What can hang from each mark:
kogus: beked fafu
sorog: rusas savo sovumi
fafu: rusas
sovumi: bami
bukip: kezu
tikev: bukip
beked: kogus suta
rusas: beked fafu sorog
suta: kezu
savo: sorog tatefa
tatefa: savo
kezu: tikev

Every row comes from one small tree of marks. The marks that hang from a mark follow it in brackets, in alphabetical order. Every link used is in the known rows. Which tree was each row made from?
Known rows:
savo[sorog[rusas sovumi] tatefa]: [ -3   5   2   6 -13  -1   7  -1  20  17  -7   9  -2  -6  11  -1   4  16
  -9   3  -1   5  -3   8 -16]
sorog[rusas[beked fafu] sovumi]: [-49  -5 -16   1 -15  -1  -1   5 -15  11  -1  -3  -6  10   1  -4  10 -30
  -5  -2  -1  -3 -10  -9 -15]
kogus[beked]: [ 28 -10  -5  12  16   6  -3  -5   3  -6   4 -14  12  -1  -4   1   5   8
  13  -6  -4  -1   9  -2   2]
sorog[sovumi[bami]]: [ 59  -6 -15   1   4   9  -3 -11   7  16   0   1   6   1  -8   2  -1  25
  17   0 -17  -6   8   4 -10]
beked[kogus suta]: [ 39  -9   8   4  27   7  -7  -5  -2 -14   6   8   6   6 -11  -1  -7  10
   2  -4   4   7   1  -2  27]
sorog[rusas savo sovumi]: [  2  -3  -2  -8 -22   1  -3  -5   1  14   4   8   3   0   3   4  -8  19
  -8  -2  -6 -16   4  -6 -21]
kogus[beked[suta[kezu]] fafu]: [ 78   1  13   8  16  -2   1  -6   7 -28  11   5  10  -3 -13   5   0 -11
   5  -6   4  -1  10  -7   4]
sorog[rusas[beked[kogus] fafu] savo]: [-52  -9  -4  -5 -17  -7   1  10 -15   4   2  -6  -3   9  -2  -6   0 -10
  -1   1   3   1  -8 -15  -3]
savo[sorog[sovumi[bami]] tatefa]: [ 61   5  -7  12   2   3   7  -7  32  23  -9   3  -1  -8   1  -1   6  29
  11   7 -13   6   5  14 -16]
fafu[rusas]: [-34  -6 -11   5  20  11  -4  -6   1   5   1  -4  12   5  -2   5  -1  16
  16  -4  -3  -5   7   5  10]
rusas[beked[suta[kezu]] fafu sorog[savo[tatefa]]]: [-43  14  10   7  -8  -3   5   6   1  -9  -3   2 -17  18 -10  -8   8 -55
 -14  -1   6  -1  -5   2  -1]
suta[kezu[tikev[bukip]]]: [-18  -4 -13  -8   8  17 -12  -3  -7 -13  -6  11   8  11 -28   3  11  -5
   6  -9 -14  -2   1  -6   3]
savo[sorog[rusas] tatefa]: [-12  -1   6   8  -3   3  11  -1  18  12 -10   1   3   1   4  -2   6  15
  -5   2   1   8  -2  10  -7]
bukip[kezu]: [ 50 -11 -10  11  23  10  -1 -12   0 -13  -2  -3  14   5  -8  -1   3  21
   3  -7  -4  -1   9   2   7]
fafu[rusas[beked[kogus] sorog]]: [-69  -3  -2  -3  15   3  -3   5 -15  -5  -4 -12   1   1   9   0   0  -2
   4  -3   4   6  -7   7  26]
beked[kogus[fafu] suta]: [ 66  -9   9   4  34  -3  -2  -4  -4 -25  10   8  10  -3 -10   1  -7  19
   3  -1   8   9   5  -9  24]
sovumi[bami]: [ 48 -12 -12   4  12  11   1 -11   7  12  -3  -6  11   7 -16   0   1  24
  22   0 -15  -2  10   6  -1]
sorog[sovumi]: [ 19  -5 -15   6   9   8  -6  -9  -1   6   2   6   5   3  -4   2   3  16
   3  -3  -8  -4   2  -1  -2]
tatefa[savo[sorog[rusas[beked] sovumi]]]: [-19   4  -4   9 -39   9   2   1   0  18 -10   9  -3   4   9   5  10  -9
 -33   3  -2   1 -13   5 -23]
kogus[fafu[rusas[beked sorog[sovumi[bami]]]]]: [  6   3 -11  -5   3  -4   2   0  -1   7  -1 -12   2 -12  11   4   2   7
  11   4  -6  -4   5   8  -8]
sorog[rusas[beked[suta]] savo sovumi[bami]]: [ 46  -1   2  -7 -29   0   1  -3   6  19   3   6  -4   4   0   2 -10  -9
 -11   4  -8 -14   5  -2 -26]
beked[kogus[fafu[rusas[sorog]]] suta[kezu[tikev]]]: [-34  12  22 -19  21   0  -9   2 -11 -32   4  11   2  -8  -8   7 -11  -6
  16  -6  14   4   1   0  37]
beked[kogus[fafu[rusas[sorog[savo]]]] suta[kezu]]: [  1  11  25 -15  10  -6  -3   0  -2 -24   9  13   1  -5  -2   7 -16   4
   3  -2  12  -6   5  -1  19]
fafu[rusas[beked[kogus] sorog[savo]]]: [-70   0   1  -6   2  -1  -3   7 -12   0  -1 -12  -1  -1  11   2  -6   4
   1  -1   3  -1  -2   2  16]
rusas[fafu sorog[savo]]: [-35   0  -3  -2   6   4  -4  -1 -11   1  -1 -11  -4  13  -9  -5   5 -13
   8  -1   1  -6   4  -3  -2]
rusas[beked fafu sorog[sovumi]]: [-49   2 -15   4   3   2  -4   4 -17   4  -4 -10 -12  11   1  -7  15 -37
  -3  -2   0   1  -9  -2  -2]
fafu[rusas[sorog]]: [-51  -1  -2  -3  19  11  -5  -4  -5   1  -4 -10   6   4   3   3  -1   3
  11  -5   2  -5   5  12  15]

Write each row's tree:
[ 47  -5  -6  -7   4  -9   3   1  -7  -4  -1  -7  -2 -13   4  -2   1  18
   7   4  -5   7  -3   0   3]	rusas[beked[kogus[fafu]] sorog[sovumi[bami]]]
[ 21   2  16   7  12 -15   7   7   1 -22   4  -3  -4  -8   5  -5  -3   1
 -18   4  12  12   0  -4  14]	rusas[beked[kogus[fafu] suta] sorog[savo[tatefa]]]
[ 24   2  13  -5  23  -2  -3  -3   1 -25  11  17  10  -4  -9   8 -12   6
  12  -4   9   2   3  -4  26]	beked[kogus[fafu[rusas]] suta[kezu]]
[-34   1   1  10  -1  -1   9   4  14  11  -9  -4  -3   6   0  -7  12  -8
   4   3   5   9  -4   3  -9]	savo[sorog[rusas[fafu]] tatefa]
[ -6  -2   4   7   7 -17  10   6  -2 -14   0 -10  -2 -11   8  -5   3  19
  -9   4   6  12  -2  -3   7]	rusas[beked[kogus[fafu]] sorog[savo[tatefa]]]
[-31  -4   6   7  -7  -6  13   9   9   6 -11  -1  -2  -3  10  -6   6  11
 -10   3   5  19 -13   4   6]	savo[sorog[rusas[beked[kogus]]] tatefa]
[-52   7   3   4   8   2   2  -2  11   5  -2  -9   2  -4   9   1  -3  13
   2   0   2  -6  10  11   3]	fafu[rusas[sorog[savo[tatefa]]]]
[ 19  10  22  -3  17  -1  -2  -1   4 -28   9  -2   7  -9   1   7  -5 -25
   9  -7  11  -6  10   4  10]	kogus[beked[suta[kezu]] fafu[rusas[sorog]]]
[-23   2  13   8 -20   7   0  10  -7  -1  -6   7  -8  13  -2  -3   6 -40
 -24   4  14  12 -15  -4   5]	tatefa[savo[sorog[rusas[beked[kogus suta] fafu]]]]
[ 44  -9   3   8  26  -6   2   2  -9 -22   7   2   6   0  -7  -1   0   3
  -5   0   7  13  -3 -10  22]	rusas[beked[kogus[fafu] suta]]
[-37   9   1  -1  10   6  -7   1  -7   0   0  -1  -6   2  13   3  -2 -34
 -13  -2   5  -6  -3   9  10]	fafu[rusas[beked[suta] sorog[sovumi]]]
[  5   1  16  -7  35  -2  -5   0  -6 -25   8   0   7  -8   4   3 -11   5
   7  -1  15   5   5   1  31]	beked[kogus[fafu[rusas[sorog]]] suta]
[ 37  -1  -8  -6   1   9  -4  -9   3  12  -4  -4  -1  -1  -3   0   0  13
  10   0 -13  -7   5  12  -6]	rusas[sorog[sovumi[bami]]]
[-28   9   3  -8 -35  -3  -1   4  -6   4   4  18 -14  15  -7   0  -1 -51
 -17  -2   2 -15  -8 -11 -21]	sorog[rusas[beked[suta[kezu]] fafu] savo sovumi]
[ 38   6  -2   0 -10   0   2  -6  19  16  -2  -4  -5  -7   2  -2  -3  25
   4   5 -12  -8  11  11 -19]	rusas[sorog[savo[tatefa] sovumi[bami]]]
[-16  -1  16 -14  -8  -6   1   6 -17 -26   2  15   2   0 -13   3  -4 -13
  -2  -5  10   8  -9 -12  18]	sorog[rusas[beked[kogus[fafu] suta[kezu[tikev]]]]]
[  5  12   6   6   3 -15   0   2  19  -8  11 -13   3 -30  25   5  -4  16
   5   1   6  -8  15  -1 -16]	kogus[beked fafu[rusas[sorog[savo[tatefa] sovumi]]]]
[ 52  -3   0  -8 -15 -12  10   4   6  11  -4   2   0 -15   9   1  -1  28
   3   9  -4  10  -7  -1 -13]	savo[sorog[rusas[beked[kogus[fafu]]] sovumi[bami]]]
[-60   7  -9  -5  -9   1  -4   2  -7  12  -1  -7  -5  -2  16   4  -3  -7
  -7  -1  -2 -12   0   4  -7]	fafu[rusas[beked sorog[savo sovumi]]]
[-58  -1  -9   3  -1   0   0   5 -17   3  -4 -17  -9  16  -5  -7  11 -31
  -3   0   0  -2  -3  -4  -6]	rusas[beked fafu sorog[savo]]
[ 73  -6   6  -9  -6 -10   3   2   0  -3   6   7   2 -10   3   1 -10   6
  -4   4   0   3   0  -7  -3]	sorog[rusas[beked[kogus[fafu] suta]] sovumi[bami]]
[-54 -12  -6  -2  -3  -3   1   9 -19  -1  -1  -7  -1  11  -3  -7   7 -17
   2  -2   4   8 -12 -11   8]	sorog[rusas[beked[kogus] fafu]]
[ 56   1 -11   8 -10  -1   3  -9  26  20   2   2   1  -6  -2   1  -4  36
   8   5 -16  -8  13   4 -22]	sorog[savo[tatefa] sovumi[bami]]
[ -3  11  -3  -3  -7   0   0  -4  22  20  -2  -6  -3 -12  12   3  -8  24
  11   5  -9 -13  13  15 -14]	fafu[rusas[sorog[savo[tatefa] sovumi[bami]]]]
[ 36  -5   8  -5  -3 -12   0   4 -10 -13   9  12   1  -8   7   1  -7  -2
 -17   0   9   5  -7 -12   4]	sorog[rusas[beked[kogus[fafu] suta]] sovumi]
[ 22   5  -3   2 -35  11  -1  -3  11  26  -8   6  -4   4  -3   2   6  -7
  -1   7  -7  -5  -2   4 -30]	tatefa[savo[sorog[rusas[fafu] sovumi[bami]]]]
[ 37   0  -2  -3 -28  -3   5  -5  23  24   0   4   2  -8   3   1  -8  32
   2   5 -13 -12  11   2 -31]	sorog[rusas savo[tatefa] sovumi[bami]]
[-15  -1   1   3  10   2  -2   5 -13 -17   2   9  -7  21 -19  -6   4 -43
   1  -5   5   8 -12  -8  22]	rusas[beked[kogus suta[kezu]] fafu]
[-42  -3  -7  -7 -24 -10  -3  10 -14   8   5   1  -9   3   6  -3  -1 -10
  -5   1   1  -4 -10 -17 -11]	sorog[rusas[beked[kogus] fafu] savo sovumi]
[-22  -3  -6  -4   3  -1  -4   3 -16  -3  -3  -3  -6  -2   7  -3   3   0
  -9  -3   0   7 -12   2  14]	rusas[beked[kogus] sorog[sovumi]]
[ -3   5 -10   5 -43   8   3   3   5  28 -11   0  -8   7   1  -1  12 -22
 -10   8  -7   0  -9   3 -33]	tatefa[savo[sorog[rusas[beked fafu] sovumi[bami]]]]
